What can hang from each mark:
gimiv: domo ginotil gugud tufo
gugud: kipu padup
ginotil: gimiv kipu
domo: kipu
padup: gugud tufo
kipu: tufo
tufo: gimiv kipu padup

Every row comes from one small tree of marks. Brackets hold a mark, then the marks that hang from it, in alphabetical order. Every link used is in the known rows. Which tree was each row made from?
Known rows:
{tufo {gimiv gugud} kipu padup}: [  0.2 -13.1   6.0   4.0  -4.4 -15.4  -4.9  21.1  -9.6  -1.5 -25.5 -11.6
  15.4 -34.0  -2.5  38.1  -2.0   5.6  46.2 -22.6  34.0  -0.2  12.2]
{padup gugud}: [  4.8  -0.9   2.0  -6.3 -10.8   0.7  -2.2  -4.8  17.0  10.0  -6.7  -4.0
   4.6  -7.1   7.1   0.5  -5.9   0.2   5.4  25.6   0.1   4.1 -10.5]
{kipu {tufo gimiv}}: [  7.0   8.8  -9.4  -6.2 -14.9 -12.0  -2.1  -0.4 -11.5  16.5  -4.6  23.7
  -9.2 -24.4  15.9  -5.6   0.6 -14.1   9.4 -26.9  11.3  -3.3  -1.7]
{kipu {tufo {gimiv domo ginotil gugud}}}: [-10.2 -14.6  -5.4  -3.6 -10.6 -12.6  -1.3  17.4 -22.1  47.5   8.2  40.0
 -28.0 -37.1   4.6  17.8   2.7 -19.8  32.5   2.1  21.6  -6.5  29.4]
{ginotil kipu}: [  8.5  25.6 -16.8  -3.0  14.2  -6.4  -6.8  -3.5 -12.0  -3.7   9.2   0.1
 -24.7   9.2 -10.8   3.7  -2.2  -0.8   2.1  20.0   5.7  16.0  -8.3]
{padup {gugud kipu} {tufo {gimiv domo}}}: [ -5.1 -44.5   1.1 -20.2 -12.7  19.1 -30.2  16.4 -20.0   1.9   9.5   7.4
   8.1 -35.0  36.4  31.1  -9.2 -37.1  -5.7   9.1  18.5 -31.7  -3.1]
{ginotil {gimiv domo tufo}}: [ -9.5 -17.7  -3.6  18.0   4.5  14.9 -11.7   0.9   9.1   7.7  23.6  -9.4
  21.6  27.4   4.0  25.3  -2.7   3.7  -3.9 -10.3   5.5  -5.3   7.5]
{ginotil {kipu {tufo {gimiv domo gugud}}}}: [ 10.1  15.2 -22.3 -11.9   4.5 -19.2  -9.3  10.3 -40.6  48.2  17.5  28.5
 -25.6 -24.3  -8.7  40.2 -10.8 -22.3  37.5  -8.7  37.4  12.2  12.2]
{gimiv domo gugud tufo}: [ -3.1 -18.0   0.6   9.5   0.0   3.2  -7.2  13.0  -9.0  10.7  20.3  -6.6
  12.0  17.2 -23.0  35.6  -6.6  -2.4  30.7  -7.0  16.3  -5.2  29.7]
{tufo {gimiv {gugud kipu}}}: [-12.4 -24.3  -7.1 -14.8  -5.1  -3.4  -4.3  11.0 -22.7   3.7  -7.7  14.7
 -12.4 -20.4  23.7   9.0   1.3 -32.0  26.8 -42.6  24.2 -28.9  17.8]
{tufo {gimiv domo ginotil} kipu padup}: [-10.0 -19.5  17.8   1.8  -1.0 -17.2 -10.0  21.6 -10.3   6.7   1.8   9.4
   6.7 -34.4   2.9  21.0   3.7   2.2   8.1  23.0  14.4   3.3  12.6]
{gimiv gugud}: [ 1.4 -7.3 -0.8  2.7 -4.0 -2.0  2.1  5.8 -6.9 12.1 -6.0 -2.9 -6.0 -5.7
 -7.2 22.1 -2.8 -2.0 28.3 -6.8 11.0  1.7 15.3]
{gimiv domo ginotil {tufo kipu padup}}: [ -3.9  -7.2  21.0  32.2   3.9 -12.3 -12.6  17.4  13.6 -12.0  11.1  -6.2
  21.8   8.3 -28.3  24.4  -2.5  23.8   9.1  40.6   1.5 -11.6  13.2]
{tufo gimiv padup}: [ -3.1   1.6   1.1   4.0  -3.8  -9.2 -25.9   2.8 -21.1  -2.5  -5.8  -3.5
   1.1 -18.3  16.9   5.0  -2.2 -13.1  11.7 -25.7  18.3   7.2   6.2]
{tufo {gimiv domo} padup}: [ -5.8 -11.7   6.2  -0.1   3.4  -8.0 -31.3  12.4 -33.6  16.7  10.6  -1.1
  13.7 -24.1  10.5  28.1  -7.9 -14.4   7.1 -12.1  18.5  10.0  14.9]
{ginotil {kipu {tufo gimiv padup}}}: [ 14.8  45.4 -15.3   9.9   3.5 -28.1 -28.8   5.9 -30.8  14.0  -2.2  14.7
 -22.9 -20.3  -0.1  15.1  -2.9  -5.9  21.2  -9.4  22.3  12.3  -2.0]
{padup {tufo {gimiv domo} kipu}}: [  3.0 -39.3   4.5 -15.5  -8.2  15.0  -4.5  24.3 -11.0  -5.4   9.5  -6.6
  24.7 -31.1   8.6  39.1  -6.6  -8.7   3.0   0.5  24.2  -5.3  -5.3]
{gimiv domo {ginotil {kipu tufo}}}: [  4.2  26.4 -10.8   6.3  11.1 -17.9  -7.0   3.5 -17.5  34.3  24.8  40.6
 -39.9  -8.1 -18.2  14.1  -1.8  -3.6   0.0  51.3   4.1   4.5   4.8]
{gimiv {ginotil kipu} gugud tufo}: [  0.5  22.0 -10.6  11.0   0.4 -10.9  -3.3  11.1  -5.0  -6.0  13.3   2.7
 -50.2  24.0 -26.4  -9.8   4.4  -1.3  28.8  29.3  10.6   8.5  10.7]
{gimiv domo gugud}: [ -5.2 -26.7   1.6   1.7   4.1   4.6  -3.6  13.1 -17.5  30.7  11.2   3.3
   1.3 -10.5 -14.0  46.4 -10.7  -2.6  24.7   3.4  19.1  -0.2  22.4]
{padup gugud {tufo gimiv}}: [  8.0 -19.7  -1.4 -17.8 -28.6  16.7 -19.9   6.3  -4.6  -8.6  -8.3  -6.2
  -3.6 -31.1  25.6  -0.3  -2.2 -21.1   0.4   5.8  17.7   1.7 -13.4]
{padup tufo}: [  4.3 -17.9   0.9   3.2 -11.2  21.3 -15.9   7.7 -14.6 -16.4   3.9  -9.8
  -2.1 -13.1   0.0  15.1  -1.7  -3.0   0.0   4.8   4.7  -2.4  -2.0]
{domo {kipu tufo}}: [  7.1  -2.7   3.0  14.8   1.6 -13.0  -4.2  -5.4 -15.8  12.4  -7.9  24.7
  -6.4  -3.0 -17.7  13.5  -2.7  16.5   3.9 -15.8  -0.7 -14.8   1.5]
{domo {kipu {tufo padup}}}: [  8.0  -2.0   8.6  36.0   5.2 -21.5 -26.3  -4.3 -25.3   7.5 -11.0  12.6
   3.7  -9.0 -23.8  34.0  -2.0  27.7  17.7 -13.9  -0.6  -7.3  11.9]
{tufo gimiv kipu padup}: [  2.8  -2.8   9.2   1.1  -4.5 -12.5  -6.2  13.0   0.7  -8.5 -20.4 -11.6
  22.9 -24.9   5.3  15.0  -3.2   6.6  16.0 -13.4  22.0  -0.3  -0.2]
{gugud kipu {padup tufo}}: [  2.3 -15.8  12.5  17.8 -10.3  22.7 -14.8   6.7  -9.6 -28.4  -4.6   8.2
  -1.5  10.3  18.8  40.9   0.6 -28.1  -5.5 -20.7  -3.1 -44.4   6.5]
{padup {tufo {gimiv {ginotil kipu} gugud}}}: [  3.1  -3.2 -15.9 -10.3 -15.0   1.9 -17.8  21.2 -33.7  -7.6   5.8   9.5
 -65.2 -27.8   5.0   1.5  11.0 -27.5  29.6  16.8  32.1  17.9   4.9]

Write each row's tree:
[ 14.0  39.2  -8.3   4.8 -13.7 -13.9  -0.6   0.8 -20.1  33.2  -5.0  25.9
 -39.0   2.1   2.3  37.2   2.4 -30.5  44.0 -33.7  26.8   4.4  12.5]  {ginotil {kipu {tufo {gimiv {gugud padup}}}}}
[-10.6   4.6 -14.6 -22.4   9.8 -13.9 -13.9  13.7 -25.5  17.3  30.2  26.3
 -40.5 -12.6  12.2  -9.5   3.2 -23.6  -7.7  34.1  11.9  18.0  -0.4]  {tufo {gimiv domo {ginotil kipu}}}
[ 19.7  46.2 -13.0  32.5  10.1 -23.6 -21.6  -3.7 -25.6  12.2  -0.5  10.9
 -16.4  -7.2 -23.5  32.3  -6.1  11.7  20.3  12.7   7.6   7.9  -1.8]  {ginotil {kipu {tufo padup}}}
[ -9.0 -34.9  11.8  -5.2 -15.5  28.9 -24.8  18.2 -28.3  -6.9  12.5  16.0
   2.8  -4.5  39.7  52.0  -3.4 -51.5  -5.3 -31.0  12.6 -36.5  16.0]  {gugud kipu {padup {tufo {gimiv domo}}}}
[  5.8 -31.6  -6.3 -12.5 -19.8  15.2 -14.0  20.6 -29.8  -7.1  -2.5  -7.4
 -17.7 -29.5  12.5  21.4   0.2 -25.0  29.0 -28.3  31.7   0.4  10.7]  {padup {tufo {gimiv gugud}}}
[  8.8  28.5 -14.6   7.1   8.1 -23.7 -37.5   8.1 -43.7  33.1  16.1  22.2
 -10.0 -25.7  -7.9  36.7 -11.6  -7.1  21.0   0.5  26.3  13.0   5.1]  {ginotil {kipu {tufo {gimiv domo} padup}}}
[-10.3 -18.2  -2.1  50.2   0.2   0.5 -26.0   6.6  -4.0 -13.2  -7.9 -14.1
  17.0  18.3   6.5  47.8   0.0   1.9  34.5 -40.8  16.1 -35.0  26.8]  {ginotil {gimiv {gugud kipu} {tufo padup}}}
[ 12.9 -12.5  17.1  -0.9 -23.6  21.0   5.3  14.1   5.2 -24.3 -11.8  -4.7
   9.7  -8.8  19.2  31.1   3.1 -19.2   8.4 -23.6  18.4  -6.1  -1.7]  {gugud {padup {tufo gimiv kipu}}}
[-19.7 -22.3  -1.5   6.2  -2.1  -8.7  -1.9  10.2  -7.2   2.4 -11.5  26.1
 -30.6 -11.3   7.2   6.2   7.7 -13.8  20.8  10.0   5.0 -36.8  21.1]  {gimiv ginotil {gugud kipu}}
[ -6.4  12.0   9.0  33.8  -9.6 -10.4 -24.1   8.4   4.7 -21.0   1.7  -7.7
  -9.8  16.5 -16.9 -13.2   9.7   4.6   8.9  16.9  -6.6  -3.0  13.3]  {gimiv ginotil {tufo padup}}
[  9.7   9.1  16.0  30.2   1.8  -8.7 -10.4   8.7  15.3 -30.1  -9.8 -22.7
  35.8  15.8 -24.4  18.7  -6.0  23.6  18.2  -0.8   6.2  -7.6   2.0]  {gimiv {tufo kipu padup}}
[ -3.7   7.5  -5.6  -3.3 -16.5 -15.8   4.8   5.0  -7.5  16.7   0.2  36.3
 -31.9 -26.2  16.8 -29.8  16.0 -15.8   5.3   0.5   5.2  -5.3   4.9]  {kipu {tufo {gimiv ginotil}}}
[-10.8 -14.2  -2.1   9.4  -5.1 -13.8 -26.0  13.1 -35.8  -1.1 -14.4   3.9
  -3.1 -28.5  18.0  31.6  -2.4 -23.7  33.7 -38.8  27.2 -27.2  23.1]  {tufo {gimiv {gugud kipu}} padup}
[  8.2  18.9  -0.9  16.1 -10.6 -17.3 -23.1   3.6 -21.1  15.6  -8.7  14.9
  -1.2 -30.0   7.1  13.8   0.8  -3.6  23.1 -31.0  15.2  -0.8   9.1]  {kipu {tufo gimiv padup}}
[ -9.5 -28.6  12.9   4.2  11.4 -11.9 -40.5  10.8 -45.4   5.7   6.2   3.1
   9.7 -16.9  -4.6  32.4  -5.4   2.9   6.3 -22.2  17.4   9.0  13.2]  {tufo {gimiv {domo kipu}} padup}
[  2.5 -20.5   5.9  13.2  11.0  -9.5 -11.2   1.6 -22.8  29.6  14.0  25.5
   5.3  -9.3 -22.6  36.7  -8.1  15.6   4.8   0.0   2.5 -13.8   7.6]  {gimiv {domo {kipu tufo}}}
[ -4.6  -3.0 -11.8  -2.0 -21.5 -15.7   3.8   8.3 -12.0  31.3  -8.4  36.0
 -37.9 -36.3   9.8  -4.7  11.6 -16.3  36.5 -11.1  18.3  -7.8  21.7]  {kipu {tufo {gimiv ginotil gugud}}}
[ -1.5  -3.1  11.4  -3.7 -20.6   0.4   2.6   7.8  -8.2  13.5  -8.6   4.5
 -15.1   1.3  18.9  25.8   3.1 -34.6  34.0 -49.2  20.9   3.9  21.0]  {tufo {gimiv {gugud padup}}}
[ -5.2 -22.6   4.7 -13.4 -11.2 -11.1  19.1  19.6   5.6   2.7 -15.7  14.2
 -18.3 -33.5   4.7  -2.8  10.2  -5.7  29.0   5.7  25.7  -5.2  11.7]  {tufo {gimiv ginotil gugud} kipu}
[  2.6 -26.0   0.9   2.0 -12.9  20.9 -25.5   5.8  -0.8 -16.9 -10.0   1.2
   5.0 -19.2  21.9  18.1  -6.9 -15.9  -3.6  20.2   4.6 -37.5 -10.8]  {padup {gugud kipu} tufo}
[  0.3  -1.0  -0.8  12.8  -3.1 -15.0 -26.5   6.7 -30.4  32.5   8.1  15.4
   8.0 -32.4   5.6  36.0  -6.2  -7.7  12.9 -15.7  18.3   0.0  16.2]  {kipu {tufo {gimiv domo} padup}}
[ -5.9 -17.5  15.4   9.4  -1.9  -3.4   8.6  17.1  20.0  -5.7  17.9   4.6
  14.5  13.4 -22.2   2.9   2.3  14.6  -0.3  43.4  -3.7 -11.3   6.5]  {gimiv domo ginotil {tufo kipu}}
[  7.6  31.2  -5.9  32.4   9.1 -25.6 -26.4   6.4 -26.2  29.4  16.2  28.3
 -29.4 -14.3 -24.6  30.1  -2.8   5.4  12.1  49.9   3.3  12.0   7.9]  {gimiv domo {ginotil {kipu {tufo padup}}}}
[  8.1  -6.5   5.0  11.1  -3.2  -1.1  17.1  12.6  21.4 -11.1  -9.8 -16.8
  20.1  13.0 -29.1  25.9  -2.8  18.0  37.0  -8.6  14.0 -14.8   7.6]  {gimiv gugud {tufo kipu}}
[  4.2 -17.1  17.5  31.2   6.8  -5.0  -8.2  22.1  -4.4  -0.6   0.7 -21.4
  37.4   4.5 -38.8  66.5 -13.0  22.5  46.5   4.9  24.4 -10.9  22.2]  {gimiv domo gugud {tufo kipu padup}}
[-13.2 -56.3   8.6 -11.8  -7.0   9.3 -30.5  19.7 -40.6  -7.1  16.6  15.0
 -26.3 -24.3   7.0   8.2   4.2 -14.1 -11.0   9.3  12.2  -0.7  10.5]  {padup {tufo {gimiv {domo kipu} ginotil}}}
[-10.1  -5.4  -6.9  18.4  -7.9 -16.8   0.9  10.1  -7.8  20.3 -12.7  43.5
 -27.5 -22.7  -0.8  13.7   8.3  -9.0  30.2   4.2   4.9 -44.8  23.1]  {gimiv ginotil {gugud {kipu tufo}}}
[ -4.4 -19.9  13.7  -8.9  -9.8   7.9  -5.8  10.8 -21.2  34.5   9.8  10.5
  -7.1  -4.2  14.2  53.4  -5.1 -34.2  32.3 -36.3  24.6   6.3  29.4]  {tufo {gimiv domo {gugud padup}}}
[ 10.9  17.0  -0.1  11.6 -21.7 -16.5 -23.0  -0.8  -4.0  26.3 -18.8  10.4
   3.5 -36.9  13.0  12.9  -6.8  -4.9  24.2   1.2  17.1   2.1  -2.5]  {kipu {tufo gimiv {padup gugud}}}
[  5.9  11.3  -7.2  15.5 -14.0 -17.3 -16.6   9.6 -29.3  25.5 -15.6  10.8
  -6.1 -37.0  -0.8  37.2  -3.2  -5.7  50.6 -38.6  28.7  -2.2  23.5]  {kipu {tufo {gimiv gugud} padup}}
[ -6.3  -0.1  -9.7  -0.8  12.1 -11.9  -7.8  10.9 -25.6  26.0  20.6  17.2
 -44.2  -4.5 -19.1  25.7  -3.4  -8.2  22.3  49.7  16.2  16.0  15.8]  {gimiv domo {ginotil kipu} gugud}
[ 11.8   1.0  14.4  34.5  -6.6 -20.7 -27.9  -7.1  -8.8  15.6 -21.5  10.9
   6.1 -18.1 -19.7  36.2  -7.0  26.6  18.3  12.6   1.8 -10.4  -1.0]  {domo {kipu {tufo {padup gugud}}}}
[ 13.5   3.9  -4.4  28.8  -3.5  22.8 -12.7   3.1 -11.6  -0.8   1.5 -10.4
 -25.9  16.0   2.7  77.4   0.5 -17.9  32.7 -19.0  22.4  11.3   7.7]  {ginotil {gimiv {gugud {padup tufo}}} kipu}
[-10.1 -28.3  -2.8 -16.0  -1.2  -3.4  -5.7  16.0 -28.3  30.4  13.6   7.5
  -4.2 -23.7   7.0  27.8  -5.6 -23.0  29.9 -23.1  28.4   8.0  23.0]  {tufo {gimiv domo gugud}}
[  0.7 -11.4   8.0  22.9  -3.1   2.3  -0.5   6.5 -12.7  42.1   0.5  38.8
   4.6   2.5   1.3  80.0 -10.9 -23.0  36.6 -25.5   7.3 -48.9  36.5]  {gimiv domo {gugud {kipu tufo} padup}}
[  3.0   5.3  -3.1   7.8 -12.3  -8.7  -6.2  -3.3  11.0  19.3 -16.2  29.1
   6.7 -19.6  13.8  14.4  -4.2  -6.1   6.5  12.8  -5.4 -43.9  -9.4]  {padup {gugud {kipu tufo}}}
[ 13.8   7.3   4.4  17.9 -15.8  10.8 -10.1  12.3 -15.9  -6.8   3.3   5.3
 -60.5   8.3  -8.7  36.7   2.1 -24.5  30.3  25.0  11.5   8.0  12.7]  {gimiv {ginotil kipu} {gugud {padup tufo}}}
[-14.2 -40.5  12.8  13.2   4.8  -3.5 -16.7  18.0 -16.1   3.8  15.5  12.2
 -16.0  16.5 -31.9  18.7   2.5   8.5  23.3   8.8   5.0  -9.5  28.9]  {gimiv {domo kipu} ginotil gugud tufo}
[ -1.4 -30.5  -4.8 -18.3 -23.9  16.7 -24.0  12.4  -8.4 -16.3 -11.0   5.4
  -3.1 -32.5  39.6   2.7   1.8 -36.8  -1.5  -2.5  15.5 -34.0 -12.3]  {padup {gugud kipu} {tufo gimiv}}
[ -3.1  -3.9  16.2  -0.1 -17.5 -21.2  -6.4   9.8  20.8   1.1 -24.5   3.4
   1.9 -36.2  13.5  -5.6   4.2   4.7  13.1  41.0  10.5   3.2  -8.4]  {tufo {gimiv ginotil} kipu {padup gugud}}
